Each row was made from one path, in order. Every step used is in the known rows, and no mark comes twice. Write each row's path.
Known rows:
K-W-F-T-D-Y: -0.69  1.07 -2.31 -2.21  0.83 -0.19  0.64 -1.48  1.54 -3.83 -1.94 -0.47  1.20 -1.78 -0.88  0.10  3.42  2.91  1.14  2.35  0.66  1.98  0.30 -2.59 -2.01
H-K-Y-D:  0.62 -0.79 -3.48 -3.49  1.81 -1.53  3.71  0.06  3.75 -1.55 -0.46  1.23  1.74 -3.64 -1.19  0.22  0.72 -1.56  1.36  0.55  0.08 -0.25 -1.23 -2.58 -1.57
F-W:  0.01  1.93 -0.80  0.79  1.60 -0.17  1.28 -1.09  0.67 -2.00 -0.74  0.57  0.27 -0.72 -1.56 -1.26 -0.63  0.03  2.00  1.32 -0.61  0.41  0.50 -0.74 -0.13
T-U:  0.50  0.02 -0.87 -1.79 -0.03 -1.83  0.18 -1.51  2.59 -0.87 -2.35  1.05  1.45  0.03 -1.27  1.05  0.61  2.10  1.30 -0.11 -0.10  1.26 -1.31 -0.68  0.47
W-F: -1.31  0.58 -1.13 -0.32  1.46 -0.48  0.76 -0.79  1.59 -1.44 -1.34 -0.54  0.05 -1.20 -0.83  1.16  0.20  0.88  0.79  0.65  0.05  0.62  0.13 -1.86  1.16
F-W-K-Y-D:  0.17  0.87 -3.05 -1.84  2.10  1.30  3.02 -0.39  2.69 -3.31  0.77  1.63  0.86 -2.48 -1.71 -1.86  0.37 -1.27  1.59  2.11  1.62 -0.43 -1.50 -3.05 -3.60
K-W:  1.16  0.87 -0.53 -1.19  2.45 -1.26  2.07 -1.71  1.42 -0.87 -3.36  1.13  0.72 -1.12  1.33  0.03  0.61 -0.67  1.85  1.59 -1.26  2.05  0.41 -0.43  0.74
U-T-D-Y-K:  0.44 -0.61 -4.39 -1.85 -0.38 -3.44  1.15 -1.91  1.30 -1.61  0.42  2.33  1.67 -0.79 -0.42  0.74  1.59 -0.30 -2.98 -2.10  0.39  0.32 -1.04 -1.86 -3.95
D-Y-K:  0.16 -0.17 -2.32  0.23 -1.12 -3.31  3.15 -1.16  2.10 -0.70  0.16  0.59  1.69 -1.62 -1.11  1.15  0.19  0.01 -2.07 -0.56 -0.46  1.25 -1.59 -1.92 -2.25
Y-D:  0.07  1.87 -2.42 -0.89  0.97 -1.83  2.13 -0.29  2.48 -0.99 -0.07  1.29  1.46 -0.93 -0.43 -0.02 -1.20 -0.83  0.80 -0.10  0.33  0.96 -0.60 -2.14 -0.36
F-W-K-Y-D-T-U:  0.77 -0.10 -3.76 -3.86  1.53  0.86  2.38 -1.80  4.48 -4.20  0.91  2.43  1.73 -1.72 -1.98 -0.70  0.70  1.53  0.40  2.95  1.41 -0.29 -3.26 -4.06 -6.10
H-K-W-F-T: -1.12 -1.80 -2.40 -1.64  2.89  0.49  1.64 -1.75  2.35 -3.27 -3.17 -0.90  0.58 -3.01 -1.30 -0.20  1.97  1.48  3.18  3.17 -0.35  0.35  1.40 -3.02 -0.39
H-K-W:  0.77 -1.17 -2.20 -2.01  2.75 -2.19  2.75 -1.25  2.64 -0.90 -3.76  0.31  0.28 -2.85  0.18 -0.27  0.84 -1.49  2.45  1.23 -1.43  0.76  0.84 -1.55  0.63
T-D-Y-K: -0.20  0.33 -4.31 -1.47 -1.61 -3.02  1.81 -1.26  2.53 -1.04 -0.16  0.46  1.32 -0.80 -1.24  0.15  0.88  0.40 -1.74 -1.56  0.05  0.94 -1.88 -2.19 -1.99
Y-K-H:  0.64  0.00 -3.40 -0.24  0.31 -0.91  2.05 -2.83  3.89 -1.95 -2.03  0.96  0.51 -1.80  0.05  0.47 -1.35 -0.34 -0.88 -0.86 -2.23  0.94 -1.08 -0.93 -0.28
H-K: -0.67 -1.08 -2.58 -0.83  1.18 -2.29  2.52 -0.64  3.20  0.18 -2.53 -0.23  0.37 -2.37 -1.51  0.56 -0.04 -0.83  0.91 -0.10 -0.65 -0.67  0.67 -1.46  1.05
U-T:  0.08 -0.10 -0.94 -0.32  1.81 -1.81  0.93 -1.41  0.75 -0.49 -1.67  2.36  1.00 -0.62  0.17  1.48  0.29 -0.80 -0.52 -0.34 -0.08 -0.13  1.04  0.12 -0.69
K-W-F:  0.13  0.60 -0.92 -1.49  3.15 -0.63  1.00 -1.49  1.03 -2.40 -2.39  0.01  0.30 -1.62  0.88  0.24  1.00  0.30  2.09  1.97 -0.68  2.15  0.37 -1.93  0.52
Y-K: -0.22 -0.45 -2.80 -0.28 -0.02 -1.33  2.17 -1.76  2.33 -0.46 -0.87  0.82  1.09 -0.31 -0.42  0.40 -0.84 -0.42 -0.05 -0.40 -0.55  0.55 -1.25 -1.42 -0.18
T-D-Y-K-W-F:  0.39  0.09 -4.31 -2.88  0.96 -2.33  1.18 -1.73  1.63 -3.55 -0.63 -0.15  1.01 -1.77 -0.02 -0.61  2.40  0.61 -0.30  0.27 -0.32  2.48 -1.78 -3.81 -2.95
Y-D-T: -0.23  1.75 -2.91 -1.09  0.98 -1.65  2.75 -0.94  3.56 -0.64  0.15  1.65  1.52 -0.88 -0.19  1.19 -1.75  0.11 -1.12  0.89 -0.04  0.52 -0.71 -2.75 -2.16
K-T:  0.42  0.81 -0.36  0.90  0.56 -1.13  1.31 -1.32  0.78 -1.32 -3.04  1.02  0.87 -1.68 -0.16  1.11  0.10 -0.92 -0.02  0.41 -1.80 -0.18  0.93 -0.83  0.62
W-F-T: -2.30  0.30 -1.24  0.29  0.70  1.47  0.71 -1.44  1.77 -2.31 -1.60 -0.58  0.81 -0.96 -1.88  1.12  0.70  2.72  1.46  2.06  0.48  0.26  0.71 -1.79  0.60
D-Y: -0.05  1.20 -0.26  0.27 -0.42 -3.14  2.84 -0.35  1.77  0.10 -1.06  0.49  1.52 -1.89 -1.02  1.95  0.68  0.49 -1.33 -0.12 -0.22  1.48 -0.08 -0.88 -0.69
U-T-K-Y-D:  1.22 -1.41 -4.14 -2.92  3.07 -1.90  2.41 -0.38  2.41 -4.00 -0.44  2.81  2.23 -1.57  0.95  1.11  1.17 -0.35 -1.21  0.02  1.85 -1.34 -1.49 -1.27 -2.80
D-T: -0.55  0.65 -1.53 -0.42  0.80 -1.16  2.43 -1.76  3.20  0.58 -2.06  1.01  0.76 -0.68  0.00  2.17 -0.98  0.78 -1.33  1.00 -0.85  0.24 -0.09 -0.96 -0.41
F-W-K-Y: -0.27 -0.31 -1.63 -1.22  1.93  1.93  2.58 -1.14  2.32 -2.32 -1.23  1.01  0.12 -2.24 -1.68 -0.84  1.21 -0.45  1.41  2.14  0.78 -0.65 -0.72 -1.39 -1.85

Which path is each row?
-0.59  1.00 -3.98  0.14  1.07  1.19  0.01 -1.59  1.44 -3.51 -2.42  0.73 -0.75 -1.31 -1.96 -2.18  0.79 -1.30  1.14  0.83 -0.22 -2.02  0.56 -2.81 -1.67
F-W-K-T-D
 1.11 -1.86 -4.20 -5.38  1.13 -1.87  2.78 -1.31  5.52 -2.18 -0.48  1.82  2.69 -2.87 -1.72  1.31  1.17  1.37  0.12  1.32 -0.02 -0.12 -2.78 -3.52 -3.92
H-K-Y-D-T-U
-0.44 -1.16 -3.94 -1.57  3.74 -1.25  2.02 -1.64  3.29 -3.85 -3.22 -0.36  0.12 -1.32  1.57  1.64  0.59  2.19 -0.81  2.96 -0.12  0.06 -0.75 -2.86 -1.00
D-T-K-W-F
-0.29  1.59 -2.46 -1.37 -0.78 -2.86  1.36 -0.45  2.24 -0.28 -1.39  0.40  0.96 -1.15 -1.06  0.87  1.36  0.74 -1.06 -1.13  0.33  1.03 -0.40 -1.04 -0.47
T-D-Y
 0.46  1.11 -2.41 -3.10  1.36 -0.49  3.66 -1.04  3.71 -1.24  0.08  2.25  2.35 -1.91  0.25  1.64 -0.13  0.01 -0.92  1.69 -0.13  0.73 -1.77 -1.98 -2.86
K-Y-D-T
 0.15 -0.28 -3.73 -1.03 -0.51 -3.55  1.76 -0.54  2.30 -1.92 -2.67  0.02  0.74 -3.79 -2.03  0.62  2.28 -1.18 -1.31 -0.95 -1.60 -1.17  0.70 -2.71 -1.68
H-K-T-D-Y
 1.67 -0.91 -1.99 -0.41 -1.93 -3.72  1.29 -2.29  1.78 -3.15 -0.79  1.50  2.86 -1.76 -1.69  1.42  1.74  1.42 -1.90 -0.38 -1.80  0.82 -2.26 -2.69 -3.89
D-Y-K-T-U
-0.68 -0.02 -2.62 -0.17  1.08  0.08  2.20 -1.93  5.08 -0.83 -3.59  0.59 -0.97 -2.73 -0.04  1.14 -0.77 -0.41 -0.93 -0.11 -0.40 -0.11  0.17 -1.09  0.23
W-K-H
-1.01  0.00 -4.31 -1.06 -2.27 -0.84  1.85 -1.97  2.65 -1.86 -0.70  0.54  2.10 -0.47 -2.29  0.23  1.49  2.27 -0.99 -0.16  0.67  0.41 -1.35 -2.16 -2.68
F-T-D-Y-K
 0.23  0.67 -2.53 -1.61  0.45 -3.35  0.73 -1.05  0.97 -0.94 -0.81  2.03  1.31 -1.04 -0.40  1.39  1.93 -0.05 -2.28 -1.61  0.61  0.35  0.55 -0.63 -2.59
U-T-D-Y
-0.14 -1.68 -3.22 -0.19  2.51 -2.63  1.18 -0.95  1.86 -2.27 -2.69  1.68  0.66 -0.15  0.63  1.59  0.35  0.39 -1.54 -0.67  1.11 -1.72  0.21 -0.17 -0.35
U-T-K
-0.11 -1.64 -3.20 -2.33  1.48 -0.86  3.35 -1.10  4.27 -1.78 -2.93  0.97  1.30 -1.36  0.79  2.99  0.70  1.95 -2.07  1.69  0.07 -1.26 -1.99 -0.66 -0.92
D-T-K-Y
 0.42  1.65 -1.93 -0.28 -1.03 -2.67  1.00 -0.81  1.17 -1.78 -2.38  0.86  1.20 -1.98 -1.02  1.18  1.97 -0.48 -1.59 -0.88 -1.31  0.15  0.30 -1.47 -1.36
K-T-D-Y
-1.65 -0.74 -4.03  0.38  1.54  1.17  0.89 -1.87  4.56 -5.31 -3.72 -1.16 -0.01 -1.92 -0.87  1.44  0.39  4.01 -0.11  1.43  0.26 -1.08  0.18 -1.41  0.55
W-F-T-K-H
 0.87  1.25 -1.88 -2.87  1.15 -0.63  2.97 -0.27  2.73 -1.65  0.06  1.91  2.14 -1.99 -0.10  0.48  0.49 -0.73  0.97  0.80  0.41  1.16 -1.49 -1.41 -1.30
K-Y-D
-0.31  1.00 -2.74  0.91  1.90  1.11  1.89 -2.08  3.78 -3.03 -2.39  0.66 -1.38 -2.53 -1.52 -1.34 -1.01 -0.56  0.49  1.08 -0.76 -0.53  0.53 -1.42 -1.25
F-W-K-H
 0.70 -0.42 -4.01 -2.62  1.78 -1.56  3.09  0.34  3.69 -3.39 -0.87  1.02  2.00 -1.49  0.37  0.81  0.39  0.39  0.26  0.46  1.66 -0.49 -2.43 -1.64 -1.05
T-K-Y-D
-0.16 -2.43 -2.54 -3.22  2.13 -0.06  0.27 -2.23  3.19 -4.33 -3.25 -0.58  1.28 -2.42 -2.13 -0.26  3.02  3.54  3.94  3.16 -0.08  0.79 -0.04 -3.27 -1.19
H-K-W-F-T-U
-1.20  0.46 -2.14  0.92  1.71  0.66  1.86 -1.10  2.13 -1.63 -1.20  0.44 -0.67 -1.31 -2.05 -1.39 -0.43 -0.64  1.22  1.46  0.68 -0.87  0.15 -1.95 -1.09
F-W-K
 0.82 -0.20 -1.90  1.36 -1.26 -3.22  2.88 -1.65  0.96 -2.14 -0.65  1.04  2.02 -2.50 -0.93  1.33  0.83 -0.85 -2.66 -0.22 -2.14  0.48 -0.89 -2.44 -3.02
D-Y-K-T
 0.29 -1.89 -2.76 -2.71  1.13  0.64 -0.10 -3.58  2.13 -5.14 -1.59  0.37  2.22 -0.30 -1.04 -0.42  2.33  3.92  2.90  3.00 -0.19  2.04 -2.05 -3.23 -2.33
Y-K-W-F-T-U
 0.84 -1.21 -3.96 -0.17  2.64 -2.01  1.16 -1.91  3.43 -3.53 -3.58  1.92  0.03 -1.67  1.15  1.77 -0.18  0.51 -2.26 -1.14 -0.39 -1.40  0.56  0.39 -0.49
U-T-K-H
-0.77 -1.10 -2.67 -1.16  1.70  1.19  1.46 -3.07  1.58 -4.01 -1.54  0.15  1.46 -1.02 -0.25 -0.58  1.19  1.96  2.19  3.12 -0.38  1.53 -0.56 -3.06 -1.55
Y-K-W-F-T
 0.01 -0.58 -0.74 -2.60  1.66  0.83 -0.40 -2.78  1.99 -4.37 -2.88  0.17  1.76 -0.54 -1.03  0.25  2.66  4.43  3.54  3.36  0.13  2.21 -0.61 -2.14 -0.79
K-W-F-T-U
-0.01  0.07 -5.23 -2.24  3.94 -1.79  2.42 -1.04  3.59 -5.09 -1.10  0.24  0.76 -1.53  1.58  0.58 -0.25  1.58 -0.51  2.83  0.77  0.18 -1.51 -4.61 -2.68
Y-D-T-K-W-F
 0.75 -0.34 -2.22 -1.09  1.30 -2.71  2.59 -1.68  0.97 -3.17 -0.17  0.04  1.47 -2.50  0.27  0.41  1.54  0.40 -0.61  1.39 -0.84  2.90 -1.32 -3.60 -3.04
D-Y-K-W-F
 0.41 -1.13 -3.82 -4.76  0.63 -0.08  2.71 -1.65  5.80 -1.79 -0.48  2.43  2.00 -1.80 -0.88  1.64  0.98  1.62 -0.93  1.77  1.52  0.09 -3.65 -3.70 -4.76
W-K-Y-D-T-U
-0.37  0.36 -1.64  1.93  1.49  0.88  1.49 -1.45  0.98 -3.08 -2.18  0.83 -0.53 -2.18 -1.92 -1.27  0.00 -1.46  0.65  1.89 -0.78 -1.63  0.95 -2.56 -1.79
F-W-K-T
-0.61 -1.27 -1.57 -2.19  0.96  0.83  2.99 -0.91  3.53 -0.08 -2.66  1.06  0.27 -2.32 -0.27  1.40  1.42 -0.50 -0.01  1.08  1.08 -0.33 -1.19 -0.98 -0.48
W-K-Y
 0.21 -1.25 -1.71 -0.58 -0.14 -0.73  0.30 -2.01  2.97 -1.98 -3.56  1.16  0.64 -1.38 -1.49  1.15  1.24  0.63  0.11  0.55 -0.51 -0.78 -0.92 -2.37 -1.31
W-K-T-U
 0.62  0.96 -2.96 -2.68  0.30 -2.17  1.28 -1.61  4.16 -1.67  0.02  1.95  2.28 -0.26 -1.02  1.09 -0.73  2.17 -0.45  0.82  0.18  1.01 -2.31 -2.95 -2.86
Y-D-T-U
-1.69 -1.97 -2.88 -1.55  1.48  1.80  1.76 -0.95  3.11 -4.54 -2.62 -0.64  1.32 -1.54 -1.03  1.80  2.29  4.04  0.81  2.74  1.84 -1.38 -1.21 -1.28 -0.14
W-F-T-K-Y
 0.17  1.29 -2.49 -0.85  0.22 -0.76 -0.11 -1.53  1.32 -1.75 -3.30  0.91  0.52 -0.81 -0.48  0.15  0.86 -0.76  0.53 -0.63 -1.22 -0.53  0.57 -1.09  0.69
K-T-D
 1.32 -1.76 -2.85 -1.29  4.09 -2.68  1.52 -1.45  1.19 -3.30 -3.66  2.12  0.70 -0.61  2.39  0.82  1.15 -0.16 -0.13  0.77  0.33 -0.27  0.40 -0.20 -0.94
U-T-K-W
